Known rows, with every step that occurs
f > p: [ -0.1   7.2  -9.3  -0.1   4.2 -12.1  21.8   4.3  11.8  25.4  -3.5   1.3
  -8.8 -23.1  -7.7  10.7  -6.8 -24.5  11.7  -7.1   7.3  29.1 -20.6  -8.6
  -5.7  11.1   2.0 -12.3 -14.6]
q > j > s > b: [ -0.6 -41.7  24.1  10.8   3.4  -6.4  23.4   3.4  -4.6  21.3  -1.4  -2.9
 -14.4  -7.4 -53.7  46.4   7.0 -23.3 -11.6   8.0  19.1 -10.4 -20.6  -7.1
   0.5  -9.7  -3.3 -18.5 -13.9]
f > p > j > s > b: [ 10.0   3.4  22.8  18.2   5.0  -5.2  39.5 -15.1  -9.6  28.6  -8.4   3.5
  -6.7 -37.0 -51.9  53.7 -22.2 -26.4 -14.7   2.3  20.4  -1.2 -27.9  -5.7
 -28.2  30.4 -22.2 -34.1 -37.8]
b > q: [  4.7   1.0   4.8  -5.8   5.2  -8.9   0.9  10.0  -4.5   7.1  -9.5  -8.1
  -5.9  -1.6   2.9  18.0  -5.2 -34.0 -12.0   8.6  17.9   4.1 -19.5   5.5
  28.3   7.4  11.0  -3.8 -22.7]
g > p: [ -7.5 -11.2   2.8  13.7   0.3 -12.6   5.6  13.2  11.1  12.7  -9.2   0.9
   3.7 -18.2  -3.8   9.3 -15.1  -3.2  32.6   0.9  -5.5  16.1 -29.9   1.9
 -14.3   9.7 -19.7   3.1 -14.3]
j > s > b > p: [ 24.6   5.1  32.5  16.4  12.3   1.5  14.9   4.9 -10.2  29.7 -14.6  -7.7
  -5.0 -20.8 -51.9  51.3   2.1   3.9  -8.1   5.7  23.4 -12.0 -27.0  -3.7
 -19.3   1.6   2.3 -20.0 -21.5]
q > g: [ -9.9 -19.8  -6.0   5.6  11.8 -19.5  12.0   2.3  11.8  -1.7 -14.5   0.4
   0.0   4.4   0.6   0.7  -0.1 -18.0  20.3   6.6  21.0  17.2 -15.5  17.0
  13.5 -18.8   8.4   0.7  12.4]
q > j > s > f > p > g: [ -3.4  -7.9  23.0  -1.5  28.1   5.2  47.3  39.0   7.5  32.6  -1.0  19.5
  -5.5 -19.5 -55.9  21.2 -14.0 -16.2 -10.6  -1.9  -1.4  18.1 -30.1  15.4
 -24.8 -18.4   6.0  -9.7 -21.0]
q > g > p > j > s: [  2.1 -27.6  20.1  24.2  13.8  -1.2  33.9   3.9  -1.3  -3.2  -7.7  10.4
  -0.1 -15.9 -33.0  20.2 -25.8  10.9  24.6   4.2   8.0   7.8 -46.5  31.2
 -20.9  -4.2 -44.0   3.2   3.3]
b > q > g > p > j: [ -7.0 -10.8  16.1   7.0  18.0 -16.9  24.4   1.6   0.9  -0.8 -12.8   3.4
   4.6 -18.5  -4.3  21.9 -32.0 -35.6  18.9  19.1  20.6  15.9 -30.4  34.2
   8.7   2.8 -19.6  -3.7 -17.9]
b > q > j > s > f: [  1.5 -24.7  47.8  11.5  18.2   3.4  10.8  29.0 -14.3  19.4  -2.3 -11.6
 -15.4  10.3 -32.9  39.2   5.6 -38.6 -24.0  10.1  12.3 -15.8 -34.8  14.7
  15.9 -19.8  21.5   2.3 -21.6]
q > g > p > j: [-16.7 -20.6   4.5  10.2   6.7 -18.1  29.2   0.1  12.9  -5.7 -11.5   7.6
   5.7 -18.9  -3.6  12.4 -35.5 -11.0  31.6  10.9  10.1  23.7 -28.2  28.8
 -12.0   0.2 -25.9  -9.3  -5.7]
b > q > j > s: [ 10.2 -27.0  16.5  -6.9  14.4   7.9  25.2  23.2  -5.8  17.0   4.6  -2.1
 -26.8   9.4 -28.5  30.8   5.3 -26.7 -20.7  11.5  19.4  -4.3 -30.1   8.7
  20.0 -13.2  -3.1   2.2 -10.3]
g > p > j > s: [  3.3 -19.2  20.4  21.2  -0.9   6.1  27.5   6.8  -3.8   3.3  -6.5   0.2
  -0.4 -21.2 -31.7  29.4 -37.6  16.8   8.8   7.2  -1.4   3.9 -45.5  15.9
 -25.5  22.4 -56.7  -0.3 -20.5]
p > j > s: [  4.7 -11.9   9.9  11.4  -3.3   9.4  28.1   5.5  -7.2  -5.8  -7.3  -3.7
 -11.8  -2.6 -25.9  28.0 -24.6  11.7 -16.5   3.0  14.5   1.0 -27.7  15.5
  -3.3  20.2 -35.1 -13.8 -19.5]
p > j: [ -8.0  -4.7  -4.6  -1.7 -15.6  -7.2  17.3   0.4   7.0  -9.0 -11.2  -4.6
  -2.7  -7.0   5.0  16.2 -26.5 -11.1 -10.0   9.5  18.2  12.7 -11.8  17.5
   7.4  24.0 -20.7 -20.9 -26.6]
f > p > j > q: [ 21.4   1.6   8.5   9.8   1.3  15.6  32.1  -4.9  12.7  23.4   1.7  13.0
 -18.7 -19.6  -4.6  24.0 -28.0 -29.5  -6.7  -1.1   3.8  22.3 -16.8  -4.0
  -0.7  16.1 -16.8 -22.1 -33.4]
b > p > j: [  7.5  19.0  -0.8  -7.4  -9.6   0.5  26.5  12.4  12.5   5.0 -17.0  -1.9
  -3.1 -16.5  -1.3  21.7 -27.9  -0.8 -10.3  13.7  22.0  17.4 -14.4  23.4
  -3.7  15.3 -15.6 -35.4 -32.2]

Rows
[ 17.0   0.1  30.8  15.9  32.6 -10.6  48.0 -23.3 -19.7  21.8 -11.7   6.9
  -4.0 -25.4 -51.5  55.6 -12.0 -56.5 -18.7   9.6  40.5   2.3 -28.5   9.0
  -6.5   2.4  -0.5 -27.7 -24.9]
f > p > j > s > b > q > g
[ 25.4  10.3  13.8   5.6  -1.6  16.0  37.1  15.8  -1.0   3.4 -14.8  -5.5
 -10.5 -11.6 -32.1  34.7 -25.5  18.5 -19.0   8.2  19.6   4.7 -29.4  23.9
 -17.3  12.8 -28.9 -26.9 -24.3]
b > p > j > s
[ 10.2 -20.5  19.9  19.5  -2.2  12.1  16.1   5.6   6.4  13.0  -3.3  12.3
  -7.0 -15.1  -5.9  27.1 -38.8  -7.0  12.9  11.5  -8.3   9.9 -25.9   9.5
  -2.3  12.4 -39.3  -1.6 -29.9]
g > p > j > q
[ -6.0  -9.8  49.9  35.2   6.1  -1.3  12.0  14.5 -10.0   4.2 -12.6  -4.1
  10.2 -19.3 -40.6  39.2 -35.0   5.1   8.9   7.1 -11.8  -9.5 -54.0  24.5
 -31.2  12.4 -32.6   1.0 -32.4]
g > p > j > s > f
[ -6.6  12.7 -10.0  -4.1  -9.0  -8.4  34.8  -4.4  10.6  16.9  -8.2   5.8
  -9.1 -28.9  -1.9  15.2 -25.1 -24.9  -2.8   0.8  12.9  29.2 -18.6   2.8
 -10.9  29.8 -16.2 -30.6 -31.5]
f > p > j
[ -2.4 -12.9  57.7  31.3  32.1  -8.2  16.8  12.1 -16.7   1.5  -9.8  -3.0
  11.8  -9.0 -39.8  38.2 -28.0 -28.7   5.7  11.4   8.1  -8.6 -52.1  43.1
  -9.6 -11.5  -8.0   7.7 -22.9]
b > q > g > p > j > s > f
[ -8.4 -22.9  50.1  37.8  20.2 -11.1  17.4  10.2  -5.9  -1.0 -17.0   1.4
  12.8 -16.0 -43.2  29.7 -22.0  -1.8  22.2   6.6   1.6  -4.0 -49.0  35.7
 -26.5 -10.4 -19.6   5.1 -10.8]
q > g > p > j > s > f
[ 13.5 -35.2  18.9  24.7  24.7   0.8   6.7  10.1  12.6  14.3  -1.4  17.1
  -4.6  -3.8 -11.2  10.5 -10.2 -11.3  38.7   2.0  -2.8  14.9 -28.4   9.2
   2.4 -30.8  -9.7  18.0   4.9]
j > q > g > p
[ -1.2 -18.8  30.1  29.4   0.0  -4.5  25.5  -7.9 -13.3  12.5 -11.8  -1.6
   3.7 -37.1 -48.4  52.4 -36.2  -2.1   5.7  13.5   9.3  -9.7 -37.3   4.2
 -33.3  24.3 -44.3 -17.8 -33.5]
g > p > j > s > b
[ 17.6 -10.4   6.8  10.2  20.6   5.3  37.6 -10.1  16.8  12.8  -0.3  21.0
 -17.3 -10.3  -7.5  18.3 -20.1 -37.8   6.2  -1.3  15.7  25.8 -15.0  12.5
   5.2  -9.2  -8.1 -18.9  -9.5]
f > p > j > q > g
[ 10.0 -26.8  14.3  16.0  12.4   8.1  21.7  -3.1  15.4  -8.1  -4.5  12.3
 -13.0   8.0  -0.1  17.1 -23.0 -21.5  -0.7  13.0  18.2   9.9 -11.7  22.6
  18.5 -16.0  -8.1  -9.8  -5.6]
p > j > q > g
[ -4.5 -28.4  35.8  35.4  18.2 -15.4  32.7 -19.9  -6.6   7.6 -11.7   4.2
   6.0 -30.1 -52.9  46.4 -27.3 -10.7  18.4  11.1  16.4  -3.4 -37.9  16.4
 -26.0   1.6 -31.8 -10.5 -11.0]
q > g > p > j > s > b
[ 16.5 -11.1  19.7  -9.1  29.6  11.5  52.7  28.7   4.1  32.3  -9.6  17.0
   1.7 -20.8 -67.6  39.4 -11.5   2.5 -20.2  17.7  27.2   6.3 -14.3  12.9
 -21.6 -16.8  -3.1 -32.0 -24.3]
q > j > s > b > p > g
[ -2.1  -5.2  37.7  24.9   3.1   0.4   9.6  10.7 -13.6  -3.6 -13.3 -10.4
  -0.6  -1.3 -29.5  33.7 -22.5  -3.9 -20.2   3.3   4.6 -13.6 -34.9  25.2
  -8.6  10.3  -9.5 -11.1 -27.2]
p > j > s > f
[ -2.9 -12.3  24.9   6.4  28.6 -31.4   6.7 -11.5 -10.1   9.4 -15.3  -9.8
   5.3  -7.4 -16.6  34.1   4.1 -63.0   1.2  17.9  37.6  -5.7 -10.4   6.8
  26.0 -10.7  31.7 -14.7 -10.8]
s > b > q > g
[ -6.2 -23.2  19.7  -9.4  10.2 -20.8  15.1   1.3  -2.7  26.2  -0.8  -6.5
 -12.8  -9.1 -16.0  44.0   1.1 -72.4 -18.9  22.8  36.4  -5.5  -7.0  -4.0
  27.6  -5.6  19.5 -26.0 -29.9]
s > b > q > j
[  1.3 -16.5  28.0  24.7   0.2  -3.9  25.2 -11.9 -18.3   4.3 -12.7  -9.5
  -2.0 -18.0 -42.3  52.8 -23.1 -12.6 -22.9  10.8  26.3 -13.9 -25.0   2.8
 -14.4  22.5 -25.4 -29.2 -30.6]
p > j > s > b
[ 11.1  23.5  -9.0 -17.8  17.5   3.6  32.4  37.0  15.8  11.0 -17.1  10.1
  11.5 -20.4 -14.2   0.8 -22.6  16.4  -1.9   9.0  13.2  29.9  -9.8  27.0
  -9.9   0.8  -4.1 -21.1 -22.5]
b > p > g
[-16.4  17.9  19.8  12.1  -1.7 -17.8  20.0   1.7   7.4  18.8 -12.0  -7.4
   1.1 -28.6  -7.0  26.0 -25.8 -41.4  -3.0   3.2   4.2  14.6 -23.4  12.1
 -15.1  15.9   6.2 -29.8 -42.3]
s > f > p > j
[ 12.9 -18.5  26.5  13.6  26.4   0.9  35.6   4.5 -11.6  -1.1  -9.4   4.1
   2.3  -9.8 -32.0  32.0 -25.5 -12.3   9.6  12.2  15.7   4.7 -47.7  31.0
  -3.8  -3.6 -33.1  10.3 -10.2]
b > q > g > p > j > s
[ -7.8 -13.7  30.1  14.8  20.5 -27.9  21.6 -14.6  -7.6  10.9 -14.9  -0.4
  13.0 -28.5 -21.4  42.6 -33.2 -55.0  13.1  26.9  28.9   2.9 -23.3  21.6
   0.7   5.9  -9.1 -16.7 -30.2]
s > b > q > g > p > j
[ -0.4 -18.3   1.0 -16.3   7.5  -6.2  19.4  18.5   6.4  16.3   0.1  -5.0
 -23.3   8.1   3.7  19.0   1.9 -51.4 -12.2  17.3  23.3   9.6 -13.1   6.5
  34.8  -9.9   9.6  -8.4 -20.4]
b > q > j
[  9.7  -7.8  40.6   6.7  28.1  -0.4  29.4  22.2  -9.3  40.7   1.9   0.9
 -17.9 -10.1 -45.3  42.2  10.9 -54.8 -17.3   0.5   8.6  -0.5 -39.9   2.9
   0.4 -16.9  23.9  -6.8 -28.3]
b > q > j > s > f > p
[ -5.3 -16.5  29.3  15.9  28.2 -31.9  12.1  -9.8  -5.7  19.1 -13.7  -2.6
  15.8 -24.8 -23.6  34.8  -6.9 -52.7  27.9  17.2  22.6   0.3 -28.4   7.9
   6.2 -11.8  13.7  -2.7 -12.6]
s > b > q > g > p
[  7.1  10.7  33.1  26.4  15.7  -7.4  13.7  12.7 -10.5  28.2  -8.1  -2.7
  -5.0 -17.6 -45.6  29.3  -1.6 -15.7   0.6 -11.2  -3.0  -1.0 -44.2   0.5
 -21.3  -1.7  13.1   1.1 -22.3]
j > s > f > p
